What can hang from each mark:
z634: z86 z260 z536 z973
z330: z536
z536: z634 z756
z756: z536 z863
z260: z634
z863: z756
z475: z330
z973: z330 z634 z756

Known rows, with every way that one mark hangs from another:
z536(z634(z260 z973) z756): [-24.9  31.6  -2.9 -13.2  40.9  -3.3   5.6   8.0  15.4  35.5 -49.7 -38.6
   2.7 -11.6 -18.9  -1.0  11.9  11.0   2.3 -56.8 -21.8  -7.3   3.3  -7.7
  -0.7]
z973(z634(z86 z260) z756): [ -7.2  15.3  -8.5  25.3   6.0  13.2 -21.2  -4.6 -54.2   3.8 -45.2 -33.2
   0.4 -12.5 -24.5  10.8  19.0 -18.8  34.9 -12.4  -0.8 -16.0 -48.4   3.3
  -4.8]
z536(z634(z86 z260 z973(z330)) z756(z863)): [ -5.8  39.3 -39.8   9.0  48.7 -11.8   1.2  11.6   1.7  16.5 -57.9 -33.1
  16.8 -41.0  -3.1 -13.5  22.8 -14.2  17.6 -73.2 -31.8 -21.5  -6.6  -2.8
 -30.8]
z536(z634(z86 z973(z330)) z756(z863)): [  3.2  32.9 -40.8  14.0  52.4  -6.0   2.9   7.7  -3.7  -6.5 -53.3 -12.9
  33.1 -30.4   8.8 -13.9  21.0  -3.9  10.6 -67.6 -34.9 -23.9   3.4  -3.7
 -34.1]
z475(z330(z536(z634 z756))): [-17.2  14.8 -20.1  26.0   5.4   4.8   7.0  -6.6  11.2  17.7 -35.5 -15.6
   0.3 -21.4 -12.8 -10.5   0.3  16.1 -34.6 -20.0 -24.1 -20.6 -27.0  -2.0
  18.3]
z973(z330(z536) z634(z86 z260) z756(z863)): [ 34.4  16.9 -54.7  60.2  13.3 -14.9 -18.3   2.4 -70.0   4.9 -31.7 -33.8
 -19.2 -41.0  -8.7  14.6  19.5 -35.5  38.0 -44.7 -11.2 -40.4 -82.9  16.4
 -32.4]
z536(z756(z863)): [  1.0  24.5 -26.1   9.6 -11.8  -3.0   9.6  -4.0  -6.6  31.4 -23.4   6.7
  -1.9 -16.0  15.1   5.2  13.0 -14.7  -2.8 -42.0 -24.6 -11.1  -4.1  15.9
  -4.9]
z863(z756): [-21.7  12.0  -9.4  34.2  17.1  -2.4  13.4 -10.2  -3.5   2.1   6.9   3.1
  12.0  -6.5   5.8  17.5   1.5  -7.7 -11.1 -14.5  10.2  15.1 -10.9  12.5
   3.5]
z475(z330(z536(z634(z260 z973) z756(z863)))): [-23.5  30.1 -41.1  27.7  15.2   1.4   7.5  -0.1  14.4  32.8 -41.0 -36.3
  -6.2 -47.4 -24.9 -12.3   4.0   1.5 -25.2 -46.5 -21.6 -17.1 -33.8   0.6
  13.5]
z634(z536): [ -9.1   5.8   2.1 -26.0  -9.9   2.5 -19.7  -1.3  -7.9   0.4 -12.7  -5.5
   8.3  -9.5 -15.6 -13.0  11.7  12.9   9.6   2.3   6.1  -0.9 -19.2  -5.6
   8.9]
z756(z536(z634(z86 z260 z973)) z863): [-11.1  46.0 -26.1  16.6  48.9   2.2   6.0   3.9  -0.2   4.1 -47.6 -29.9
  12.4 -53.9  -7.0 -38.2   7.7  -1.1  16.0 -81.4  13.7  -0.2 -43.5  -8.3
 -11.6]
z863(z756(z536(z634))): [-22.6  32.2  -3.1  32.8  44.7   0.5  20.2 -11.8  -3.0   2.0 -14.0   0.3
  13.4 -11.7   5.8  -0.2   2.1  13.8 -16.0 -49.9  16.5  11.7 -34.1   2.1
   1.4]
z330(z536(z756(z863))): [  9.7  11.3 -19.2  43.6 -10.5 -13.2   9.3  -2.3  -5.0  18.7 -21.7  -9.1
  -6.8 -18.4  15.0   0.8  -7.8  -3.0  -2.8 -45.1  -8.9 -13.5 -37.6  16.8
  10.3]
z330(z536(z634(z86) z756(z863))): [  0.3  16.3 -13.7  52.8  26.7  -6.4   0.6  -5.7  -4.9   4.0 -51.4 -12.5
  15.7 -18.7  21.6 -13.2  -3.9   5.0   5.8 -51.9  -7.2 -14.9 -34.5   3.7
   2.6]
z475(z330(z536(z634(z973) z756(z863)))): [-19.1  26.0 -41.7  32.6  17.5   4.2  10.6  -2.3  10.3  17.8 -37.8 -23.0
   5.0 -42.9 -17.1 -12.7   2.7   8.8 -29.3 -42.4 -23.0 -19.0 -28.1  -0.6
  11.4]
z756(z536): [  1.9  18.2   6.0   0.1  -2.3  -1.3  12.4   1.5   1.1 -10.9 -10.4  -5.4
   0.8 -12.3  -3.5 -22.2  -3.9  18.4  -5.2 -31.1   7.7  -2.8 -32.8  -1.1
   6.3]
z973(z634(z86 z260 z536)): [-31.4   8.9   2.1  -2.6  -6.6   8.7 -36.9   5.2 -33.3   1.3 -46.7 -35.4
  11.4 -12.6 -32.0 -13.4  19.2  -2.7  43.1  16.8  15.5   0.1 -46.1  -7.8
  15.4]
z756(z536(z634) z863): [  5.8  40.1 -25.6  13.6  38.4   2.6   9.3  -7.7 -11.4  21.0 -26.1   5.9
  -5.0 -32.0  13.9 -21.6   7.4   4.8  -1.2 -68.5  10.1  -2.6 -37.8  -0.9
 -12.1]
z260(z634(z86 z536(z756) z973)): [-25.5  -2.1  -4.6   7.5  -6.3  19.4 -23.9  18.5  -0.4 -30.6 -50.6 -15.7
  60.6 -30.8  -7.7 -15.2 -21.7  30.3  23.7 -30.6 -16.4  -7.4 -12.5   5.4
  11.5]
z634(z86 z260 z536(z756(z863)) z973(z330)): [-11.3  33.1 -37.9 -17.9   0.2 -16.5 -16.3  22.5  -1.3  -9.4 -50.7 -52.3
  28.5 -61.9 -34.6 -30.3  28.2 -14.1  33.7 -53.7 -24.3 -23.0 -31.5   0.1
 -15.4]
z536(z634(z86 z260 z973) z756(z863)): [-25.1  41.2 -24.7  11.6  46.6   1.0  -0.3   5.4   6.8  22.2 -68.9 -36.8
  22.6 -37.6  -5.0 -17.6  17.1 -10.7  17.6 -72.7 -20.0  -8.5  -5.3  -3.8
 -11.5]
z260(z634(z86 z536 z973(z330 z756(z863)))): [ 12.0   2.4 -41.3  17.6  12.7  11.3 -29.1  16.1 -29.9 -33.4 -30.4  -9.3
  45.1 -52.3  -6.6  -3.6 -10.9   9.8  29.1 -48.4 -19.6 -23.3 -29.8  11.4
 -24.2]
z330(z536(z634(z973) z756(z863))): [ -0.8  21.6 -22.5  38.8  38.2  -8.8   9.5   0.2   0.0  17.0 -39.3 -22.9
   6.7 -24.3   6.3  -3.1  -4.9  11.6  -2.2 -68.0  -7.8 -12.8 -29.0   3.4
   3.4]

Rows:
[ 15.5  46.5 -28.3  15.1  33.5   5.8   5.9 -12.6 -31.5  34.7 -31.3  -9.9
 -20.5 -37.9  -2.1  -3.3  16.8  -8.2   3.2 -85.5  -1.6 -18.0 -52.7   6.4
 -21.7] | z973(z756(z536(z634(z260)) z863))
[-15.6 -14.2  -5.3  29.1  12.8  17.5 -13.2  18.6   4.5 -39.5 -25.8 -11.4
  51.5 -25.2   1.2  -7.3 -35.2  18.0  20.4 -18.1  -4.4   0.8  -0.5   3.5
   1.4] | z260(z634(z86 z973))
[ -8.1  25.0 -19.4 -18.3 -19.6   0.7 -12.3  -3.7 -13.6  26.5 -31.9   0.1
   7.2 -22.1  -4.2  -8.3  20.6   2.0   7.1 -30.8 -14.0 -10.1 -20.8   8.8
   4.9] | z634(z536(z756(z863)))
[  4.0   6.6 -39.5  -2.2  -1.8   2.6 -18.7  21.5 -11.7   4.1 -22.3  -3.6
  24.5 -38.6  -2.0   5.8 -13.2  18.5  14.5 -50.2 -29.7 -19.3 -15.6  16.3
 -11.2] | z260(z634(z536(z756(z863)) z973(z330)))
[ 16.3  36.9 -43.3  16.6  24.6 -11.4   4.0  16.9 -15.9 -27.7 -33.5 -50.8
  13.3 -68.7 -29.2 -23.8  17.2 -22.2  25.6 -80.3 -13.7 -27.8 -50.3   2.1
 -35.2] | z634(z86 z260 z973(z330 z756(z536 z863)))
[-17.2  -5.2   3.4  10.5 -20.5  17.9 -29.6  10.5  -7.2 -15.7 -47.3   3.9
  45.7 -17.3   8.7 -10.6 -20.1  23.8  21.0 -14.8 -17.7  -8.7 -17.1   9.2
  11.8] | z260(z634(z86 z536(z756)))
[ -1.6  22.6 -15.7  37.5  23.3 -14.1   2.1  -2.5  -0.2  47.4 -40.4 -23.7
 -19.0 -20.4   9.5   0.2  -1.4  -1.8   2.0 -61.0  -5.9 -12.9 -40.3   8.0
   6.3] | z330(z536(z634(z260) z756(z863)))
[-13.5  22.5 -37.2  34.4   7.9   4.5   7.1  -8.4   5.3  27.3 -36.6 -10.5
  -3.8 -33.5  -6.8  -9.6   3.3   4.6 -30.8 -32.8 -23.2 -20.3 -30.9   3.2
  12.0] | z475(z330(z536(z634 z756(z863))))
[-37.1  15.8  -0.2 -21.0   6.6   1.8 -24.4  17.6   9.5 -26.7 -46.2 -60.5
  37.4 -45.3 -48.4 -39.3  12.0   2.9  35.9 -18.2  11.6   1.8 -26.9 -15.6
  11.4] | z634(z86 z260 z536 z973)
[ 27.2  31.5 -59.1  -1.9   4.6  -7.8 -29.6   0.5 -77.5  41.7 -20.7 -21.4
 -33.6 -37.8 -26.0  23.8  43.0 -28.5  34.4 -38.4 -15.8 -35.5 -68.2  13.6
 -34.5] | z973(z330 z634(z260 z536) z756(z863))
[-26.0  29.5  -0.1  41.4  45.6   2.6  16.5 -10.2  -4.2 -17.1 -25.8  -3.4
  30.4 -15.7   6.9 -12.0   1.9  12.2  -7.1 -47.0  17.2  11.1 -36.1   0.3
   1.6] | z863(z756(z536(z634(z86))))
[-22.5   4.6   0.8  17.2   1.0   6.9 -21.4   4.6 -27.6   1.5 -37.9 -32.8
   4.7  -6.1 -19.4  -3.5   9.6 -12.5  35.9  14.6  10.3   1.0 -32.0  -2.9
   9.6] | z973(z634(z86 z260))
[ 45.9  20.1 -50.3  46.6  39.5 -18.9  -6.1  -2.5 -38.9   6.8 -20.1 -17.1
 -17.2 -39.8   8.6   6.3  13.9 -24.1  13.4 -69.2 -18.3 -40.4 -56.3  10.1
 -45.4] | z973(z330(z536(z634(z86 z260))) z756(z863))
[-12.1  -3.1 -10.0  12.9   7.8  24.9 -29.6  11.4 -19.2 -38.7 -42.2 -16.2
  55.9 -37.3 -15.3  -7.7 -19.4  24.2  28.0 -34.2  -8.1 -11.1 -24.6   4.1
  -0.5] | z260(z634(z86 z536 z973(z756)))
[  0.1  41.7 -31.1  36.7   8.2  12.5  -9.8  -7.2 -62.1  12.7 -54.4 -29.1
  -5.2 -41.8 -17.2  -5.5  21.2 -22.4  35.0 -58.2   6.7 -18.3 -81.2   9.7
  -9.8] | z973(z634(z86 z260) z756(z536 z863))
[  7.3   2.7 -21.0  12.0   5.2 -12.7 -21.5  15.5 -35.1  -8.4 -20.2 -27.6
  -5.0  -9.2 -16.1   2.5  18.4 -19.0  34.9  11.9  -9.5 -20.4 -32.1  -1.9
 -20.0] | z973(z330 z634(z86 z260))
[-14.8  10.6 -22.0  27.8 -22.9   1.6   9.4  -3.3  12.1   8.9 -23.7 -15.8
  -1.3 -25.4 -17.0 -10.5  -3.6   8.4 -33.1 -10.2 -24.8 -19.9 -29.5   5.5
  23.2] | z475(z330(z536(z756)))
[ -0.3   8.6   3.4  32.6  21.8  -9.3   5.1  -3.4   1.9  15.7 -35.8 -14.1
  -0.7   3.4  11.4  -1.4  -7.5  20.7  -6.2 -39.5 -10.1 -15.8 -27.0   0.9
  10.4] | z330(z536(z634 z756))
[ -3.4  35.6 -43.6 -33.7  -1.5 -20.8  -9.6  20.5  -2.9  28.1 -28.0 -46.8
  -4.3 -53.7 -37.4 -10.5  28.1 -10.2  19.0 -60.2 -25.4 -21.4 -28.5   5.0
 -13.7] | z634(z260 z536(z756(z863)) z973(z330))
[ 19.1   7.4 -39.4  38.3  19.4   9.4  -7.5  17.1 -22.6 -38.9 -25.7  -8.0
  38.9 -51.6   4.9  -4.8 -22.2   8.0  19.1 -66.5 -21.3 -24.8 -33.7  12.6
 -28.4] | z260(z634(z86 z973(z330 z756(z536 z863))))
[-15.3   8.8 -24.9   2.3  -3.0  15.2 -18.5  15.7  -7.6  11.3 -32.5  -6.3
  30.5 -36.5  -4.5   3.2 -18.8  22.3  14.3 -48.9 -17.5  -5.7 -15.0  13.8
   7.4] | z260(z634(z536(z756(z863)) z973))
[-18.1  32.8 -28.9  -5.8  13.8   7.0 -23.8   6.7 -18.6 -12.2 -52.8 -56.2
  28.5 -66.6 -45.4 -26.2  23.5 -15.9  38.7 -55.0   2.8 -10.9 -45.7  -2.9
  -7.5] | z634(z86 z260 z536 z973(z756(z863)))
[ 19.8  19.1 -46.7  39.4  25.0 -17.6  -2.7  16.2 -15.9 -24.9 -28.9 -57.9
   9.0 -63.9 -25.2 -11.8   7.8 -28.1  27.4 -68.6 -11.5 -30.2 -50.1   6.6
 -29.5] | z634(z86 z260 z973(z330(z536) z756(z863)))
[-15.2   6.4 -20.5  28.4  15.3   6.7   0.4  -6.1  10.6   6.9 -20.3 -15.3
  -3.4 -22.5 -16.9 -12.8  -3.4  13.7 -29.5  -5.4  -8.3 -13.4 -28.6  -7.8
  14.8] | z475(z330(z536(z634)))
[-27.5  10.4   9.0 -16.8 -12.6   0.8 -30.6   6.3   0.4  -8.0 -41.0 -37.2
  19.5 -29.0 -27.8 -32.9  13.8  -3.7  33.1   1.2  10.5  -0.4 -33.3  -8.4
  11.3] | z634(z86 z260 z536)
[-25.0  29.9 -12.0  -8.8 -21.7  -1.5 -23.4   3.6  -4.7  17.6 -60.2 -31.4
  17.4 -41.0 -15.2 -29.2  23.7 -15.9  30.7 -32.4  -8.6  -8.6 -35.6   4.7
   8.1] | z634(z86 z260 z536(z756(z863)))
[ 30.1  15.5 -33.8  25.9  21.6 -31.0   1.5   8.1  -7.4  27.7 -15.4 -15.8
 -24.1 -19.6  12.0   4.3   7.3  -7.9   0.2 -53.0 -24.9 -30.9 -33.6   8.4
 -24.4] | z973(z330(z536(z634(z260) z756(z863))))
